Each row comes from the steps of one walk. Every step used is in the known rows, and no mark comes twice. Write the walk behind each row, first mark first.
Known rows
T, G, V, H, L: [ -1.0  16.1  -2.6   1.1  10.0  -1.0   6.5 -14.1 -14.1   3.0  12.0   8.2
   6.8   0.2   9.1 -10.2  -2.7   8.6   8.5  16.3  -3.5   2.6  -3.0  11.2
   1.0]
Q, T, G, V, H: [-26.3   5.0   3.7   0.6   2.9 -12.8   2.9  12.4 -13.0   7.0  40.6   8.1
   5.6   2.7   9.1  -9.5  -3.5   7.5   5.1  17.6  -4.9  -2.4  14.9   4.0
   2.9]
H, B, Q: [ -3.3  -7.5   4.6 -25.9  20.7   1.2  35.7  -6.7 -14.7  -4.2   2.3   5.0
   3.5  -2.7   1.7  -5.5  -3.0  -3.6  -1.7  -5.3   6.9  -6.3   7.3  -4.0
 -15.1]
G, T, H: [ 12.1  14.2   1.8   0.0   6.8  11.3 -10.3 -16.5 -22.5  -1.9 -17.2  15.4
   3.5   5.8   7.6 -15.1   1.5  -4.2   3.0  17.9   9.4  20.0   7.8 -25.4
 -13.6]
C, E, Y: [ 27.4   0.1  -6.7   8.9   2.7   6.2   2.0 -21.5  13.2   3.4  -6.6  -6.4
   2.2  10.7  -5.9 -15.1   3.9  -4.9  -0.9  -0.5   4.8   1.3   9.9  -2.2
   5.9]
Q, T, H, B, G, V: [-19.4   0.3   4.0  -3.2  18.0  -7.0  17.3  10.5 -16.6   3.5  25.9  12.0
   7.5  -1.4  11.9 -14.3  -7.6  -8.6   0.1  17.7   1.6   1.5   1.1 -16.7
 -14.1]
V, H: [  3.4  10.9   0.5 -11.9  -6.0  -6.5  14.5  -9.6  -9.9   4.2   1.9   9.6
   0.0   1.4   4.4  -6.7   3.0   6.4   1.6   6.6 -12.8  21.5  35.6   6.7
   1.1]
N, V, H, B, Q: [ 11.7  19.2   1.6 -14.6  13.3 -16.7  23.5  -2.9 -22.0   0.1  -8.0  13.8
   6.5   7.2  12.2   2.6  -3.3  -2.2  -0.4 -11.9  -8.0   4.9  46.6  15.1
  -2.9]
V, H, B, Q, T, G: [ -9.0   4.7   5.9 -33.3  14.6 -13.1  37.9  -4.6 -24.7   2.6  18.6  13.9
   3.9  -0.5   9.7 -14.3  -3.5  11.4   3.4  10.7 -12.0   8.9  36.3   2.3
  -4.4]
B, H: [  2.3  -5.8   3.8   3.8  15.5  -1.5   3.5   5.8   8.2  -5.0  17.9  -1.5
  -3.1   9.9  -1.5   3.7 -10.1   2.4  -6.3  -3.3   5.7   2.4  14.6 -23.1
   7.7]
T, G, V: [  9.3  11.9  -1.1   6.9  11.9  -2.4  -9.9 -15.5  -7.4   0.5  14.5   5.4
   4.1   2.6   2.8  -3.6  -3.6   2.4   4.0   8.5   7.0  -9.2 -18.5   9.8
   6.5]
Z, E, N, V, H: [ 23.9  16.4  -1.6   1.9 -22.9  -8.6   0.4  -0.6   7.8   3.2  15.2   5.5
   4.7  21.8   3.8  -4.9   3.7  -4.0   3.8 -20.1   5.4  18.0  14.4  23.4
   1.5]
V, H, B, G, T: [  7.5   9.6   5.3 -20.6   3.0  -2.9  40.9 -27.2 -13.5   1.4 -21.1  20.4
   4.9   7.6   7.1 -17.0   3.6   1.2   4.2   3.1  -6.1  21.9  36.0 -11.3
 -11.9]
Z, E: [  0.3   6.6   1.7  -1.2 -16.2  -0.8   2.4  38.1   5.3   1.3  21.6  -1.9
   1.3   7.3  -3.4  -1.6   1.0  -7.5  -1.9 -11.0   3.3  11.7  -1.7  -3.1
   1.0]
Q, G, V: [-32.3  -9.0   0.1  10.4  -2.4  -4.1 -13.8  -8.4  -3.7   3.8  13.4   4.3
   6.7  -3.9   4.8   9.0   2.4  -7.8  -5.3  -4.6  16.2  -4.1 -10.6   0.4
   1.1]
N, V, H: [ 14.0  23.7  -1.2   2.0   0.0 -17.2   0.6   1.3 -12.4   2.8  -8.1  10.7
   4.3   9.2  11.2   5.9  -1.5   0.4   0.8  -8.2 -12.4   8.6  42.1  16.9
   6.7]
N, V, H, B: [ 16.6  18.7  -1.4  -9.0   6.4 -18.0  16.8   1.7 -13.4   3.0 -15.8  13.8
   7.1   7.5  14.6   0.9  -2.9  -5.8   4.0  -7.4 -13.7   5.4  36.2  15.5
  -5.9]
G, V: [ -7.5   3.4  -0.6  11.8   1.7   5.4   4.6  -7.8  -3.8   1.5  16.5   4.5
   5.7   2.3   0.7  -0.1   2.8 -13.4  -1.1  -0.6  15.3  -0.7   2.3   7.6
 -11.1]
C, E: [ 25.0  -0.7  -3.2   8.4   6.2   5.2   7.0  -1.8   2.7   2.5  12.9 -14.2
   3.0  -0.6  -7.3  -5.6  -0.9 -11.2  -7.9   5.5   4.2  -2.2  13.2  -5.2
   7.9]
T, H: [ 18.3  14.0  -2.8  -2.8  14.9  -0.5 -12.1  -6.7 -16.7  -0.3   0.0   7.4
  -0.2  -4.9   7.2  -8.2  -6.5  -1.4  -1.1  18.4  -3.4  14.2  -8.6  -6.8
  -0.5]
C, E, Z: [ 35.6  -7.0  -4.7   8.8   2.7   8.0  15.7  -3.1   8.9   2.6  -5.8  -9.0
   2.9  -0.5 -11.6  -6.0   4.0  -1.8  -2.5  -5.5   7.7  -7.4  15.3   7.6
  -0.2]
E, H, G: [ 12.7 -11.1  -1.9  -0.3  -4.2  -2.3  10.1 -23.7   9.0   4.1 -29.7  -4.2
   4.4  14.2   3.6 -10.5 -12.1   5.6   6.0 -10.6   1.5   7.4   8.1   4.4
  11.5]
C, E, H, B, G, T: [ 42.1  -5.9   0.3  -1.7  10.1  12.4  31.4 -28.4   5.5   2.5 -27.7 -10.8
   7.9  14.2  -6.5 -24.6  -2.8  -3.5  -2.4  -2.2  11.6  10.9  24.7 -19.9
  -2.7]
H, B, Q, T, G: [-17.6  -9.2   7.0 -26.6  24.2  -7.1  31.6   6.9 -17.8  -1.8  20.3   5.4
   4.8  -2.3   6.2  -9.4  -7.2   4.8   1.4   4.1   1.7 -14.8   4.6  -6.7
  -8.8]

Write each row's walk
[  5.7  -1.7   6.2 -11.1  11.0   4.5  33.8 -22.3  -4.7  -3.5 -28.3  13.3
   6.1   8.2   3.4 -12.6   1.1  -6.0   3.2  -4.5   8.3   0.7   0.5 -22.8
 -16.2]
H, B, G, T
[-28.3  -9.1   3.8   2.5  -7.6   0.6 -18.4 -10.2  -7.6   1.2 -15.0   8.1
   5.2   2.0   5.7   2.3   5.5   0.6  -1.4  -1.4  14.0   3.4  -1.1 -21.4
  -0.2]
Q, G, T
[-23.9  -3.8   1.5   1.5   7.0 -13.5  -1.9  15.0 -14.7   5.2  23.9   7.7
   4.9  -1.2  15.1  -7.5 -13.6  -5.6   1.9  18.8  -6.2  -1.3   1.6 -13.4
   4.9]
Q, T, H, G
[ 21.8   6.9  -2.9 -16.6  22.9  -1.2   7.9  -6.3 -17.8  -0.2  -6.6  11.7
   3.3  -6.8  11.3 -15.0  -8.6  -8.9   3.0  19.6  -5.1  10.3 -15.1  -9.6
 -16.3]
T, H, B
[-15.5  -1.6   4.3  -9.4  17.2  -9.9  15.1  13.5 -14.9   2.9  17.1   9.5
   4.7  -2.4  11.6 -14.6  -9.0  -1.4   0.4  18.0  -6.5   1.7  -0.7 -19.9
  -8.2]
Q, T, H, B, G
[  9.0  10.3  -3.7   8.1  14.6  -3.8  -3.8 -20.8 -18.4   2.0   7.4  13.6
   6.8   0.2  13.3  -5.4 -12.9 -18.9   0.5  13.3   6.5   5.9 -10.9  -1.6
   2.7]
T, H, G, V
[ 10.0   9.3   4.7 -16.5  20.3  11.9  12.4 -20.4 -31.6  -4.7 -16.4  18.7
   5.7   3.6   8.8 -18.7  -0.3  -6.2   1.6  14.3  14.2  15.7  12.2 -27.0
 -23.2]
G, T, H, B, Q
[-18.4  -4.7   2.1 -12.1  14.6  -8.4  10.2  24.5 -16.0   4.3  22.2   8.1
   5.1  -5.3  13.7 -15.3  -8.5  -4.3   3.3  23.4  -8.1   1.8  -0.7 -15.4
 -16.0]
Q, T, H, B
[-11.5  13.3   2.5   9.3   4.1   3.6  30.7 -24.8  -7.0   1.0   4.2   9.6
   6.4   5.2   2.8  -5.4   1.9   1.2  -1.8  -2.7   4.7  11.5  16.8  -1.8
   0.3]
B, G, V, H, L
[ 24.2  11.2   0.1 -12.9  26.1  -2.8  15.2 -17.6 -15.8  -2.1 -12.6  13.4
   2.7  -2.9   8.7 -13.8  -9.1  -5.0  -0.5  13.1  -3.4  10.3 -14.8 -15.4
  -6.9]
T, H, B, G
[ -1.9   6.4  -0.1  -8.6   3.8  -0.4  31.9 -15.7 -12.3   5.0  11.7  15.3
   8.5   1.2   7.4 -10.9   3.5 -14.5   3.4   5.9   4.1  13.6  25.9  11.4
 -23.3]
G, V, H, B
[-29.5   6.7   8.8 -11.7  15.2  -8.1  18.0  -1.1 -28.0   0.6  47.3   7.4
   3.6   2.0   3.7  -4.6  -3.4  13.7  -4.5   6.1   5.7  -1.8  34.6   3.2
   8.5]
B, Q, T, G, V, H
[  9.3  15.4   2.2 -15.1  20.5  -5.7  19.2 -26.2 -22.6   0.3  17.8  13.9
   5.9   2.0   6.5 -10.2  -3.5   5.1   3.5   8.9   3.5   1.1   9.9  12.5
  -0.3]
T, G, V, H, B, Q
[-42.8  -4.5  -1.3   4.5  -4.9  -2.4   1.5  -6.5 -10.5   6.4  10.1   7.4
   9.5  -5.8  10.9   2.3   3.2  -1.7  -1.0   3.2   6.1   7.9   5.6   1.8
  -4.1]
Q, G, V, H, L
[ -7.0  -5.0   2.3   5.6  -5.6   0.8   5.8 -21.4  -6.0   0.0 -21.1  11.7
   7.3  12.1   8.4  -3.9  -4.8 -13.2   6.2  -2.7  10.5  -2.6   7.0 -14.5
   2.4]
H, G, T
[ -1.1   5.3  -0.2  -8.9  -7.1 -13.0  19.2 -19.0  -9.5   5.2  -2.0  13.1
   3.5   4.9  10.1  -3.8  -5.2  -2.6   4.1   1.9 -12.2  14.2  31.1   7.9
  11.5]
V, H, G
[ -1.7 -11.2   3.0   7.0  14.3  -8.5   9.0  -2.7   9.0  -3.9  14.7   1.8
   0.3  13.5   3.9   6.8 -18.1  -6.3  -3.9  -8.0   6.1  -5.1  10.6 -22.3
  18.1]
B, H, G
[-13.9   0.7   6.5 -31.1   6.7  -3.6  33.0 -21.8 -26.6   1.2  -6.8  18.7
   5.8   0.7   9.1 -10.8   4.0   3.5   0.0   1.6   1.1  18.9  41.8  -7.9
 -12.6]
V, H, B, Q, G, T
[ 21.7  -7.2   3.7 -12.4   5.9   7.8  31.2 -32.2   4.6   0.1 -47.1   3.1
   5.9  16.8   0.5 -23.3  -3.2   9.7   6.2  -9.9   7.5  15.4  12.5 -14.6
 -11.8]
E, H, B, G, T
[  6.3   8.3   3.7 -10.7 -15.2  -6.1  10.5 -11.7  -6.4   0.9   6.2  13.5
   9.5  22.4   7.1  -7.5   5.5  -4.9   1.6 -23.6  18.5  17.2  21.3   9.3
  -7.3]
Z, E, N, V, H, B, Q, G, T
[ 13.1  14.0  -0.8  -9.5  13.8  -7.0  12.4 -21.5 -14.2   3.0   9.6  14.1
   6.4   1.9   8.7 -12.0  -3.1   1.5   7.9  13.7  -2.3   2.0   0.3  13.3
  -3.0]
T, G, V, H, B
[ -6.3  -7.6   5.7 -20.0  -7.1  -0.5  31.2  37.5   1.2   3.2  18.0  -5.1
   5.5  14.0  -1.2 -17.0  -5.2   3.5   0.5 -15.4   6.7  16.4  18.3  -6.8
  -9.1]
Z, E, H, B, Q, T
[-24.8   0.8   3.5  -8.4   8.1 -13.1  15.6  11.6 -13.1   7.0  34.8  10.6
   8.0   1.4  11.7 -14.0  -4.5   2.8   7.6  18.5  -5.8  -5.0  11.1   2.4
  -7.5]
Q, T, G, V, H, B
[-28.4  -6.1   0.4  -6.1  -0.9  -8.6   7.9 -13.6 -10.5   6.5   8.5  13.0
   9.0  -4.4  10.2   0.9   3.0  -8.9  -1.6   0.5   7.4   7.3   8.3   3.0
  -8.5]
Q, G, V, H, B
[-21.8   1.5   7.4 -10.3  14.8   3.0  -7.3 -21.7 -31.5  -4.4   3.6  10.6
   3.1  -0.9   3.9   1.2   0.4   6.9 -10.3  -0.4  20.2   7.8  13.6 -21.4
   5.2]
B, Q, G, T, H
[-21.9 -13.0   6.9 -24.3  15.9   1.8  24.5 -13.2 -19.3  -3.5  -7.8  10.1
   6.7  -1.6   5.5  -3.9   0.5  -3.1  -2.5  -6.3  15.8  -4.7   6.6 -16.8
 -15.3]
H, B, Q, G, T
[ 25.2  10.4  -2.5   7.3 -11.4  -8.2   0.3 -60.8  -0.5   2.2 -22.7  16.3
   8.4  25.4  13.1  -6.9   1.8  -2.7  10.5 -11.9   9.0   7.3  25.0  24.3
   0.4]
E, N, V, H, G, T
[-31.9   0.6   6.7  -3.4  19.7  -4.9  14.7  -0.1 -30.3  -0.4  44.1   8.5
   5.7   0.0   7.8  -2.4 -10.2  -4.3  -7.8   6.0  13.6  -3.5  22.1  -7.5
   4.1]
B, Q, T, H, G, V
[ 11.6  18.8  -0.8  -0.7   8.4  -6.6  -1.0 -21.8 -13.3   3.1  16.3  11.3
   4.1   3.8   6.0  -7.8  -2.0   6.0   5.2  12.3  -1.2   4.7   3.5  15.3
   7.0]
T, G, V, H
[-32.5  -0.2   6.2  -8.7   8.1  -3.8  10.1 -20.4 -24.8  -0.1  27.1   8.3
   4.2  -2.8   1.7   7.6   2.5   3.5 -12.1  -9.2  17.4   5.8  28.8   3.0
   7.4]
B, Q, G, V, H
[ -1.3   3.8   1.0 -16.8  30.0  -1.0  10.4 -17.2 -30.6  -1.5  10.4  14.2
   6.6  -8.8  11.3  -7.8  -7.4  -9.7  -5.5  11.5  11.7   6.8  -7.7  -9.2
 -13.3]
T, H, B, Q, G, V
[ -5.1  11.9  -0.1   2.5  -2.9   0.5  16.1 -15.3 -11.5   4.9  18.3  12.4
   5.5   3.1   4.3  -5.4   5.2  -8.8   0.1   4.6   5.1  16.0  30.2  13.5
 -10.8]
G, V, H
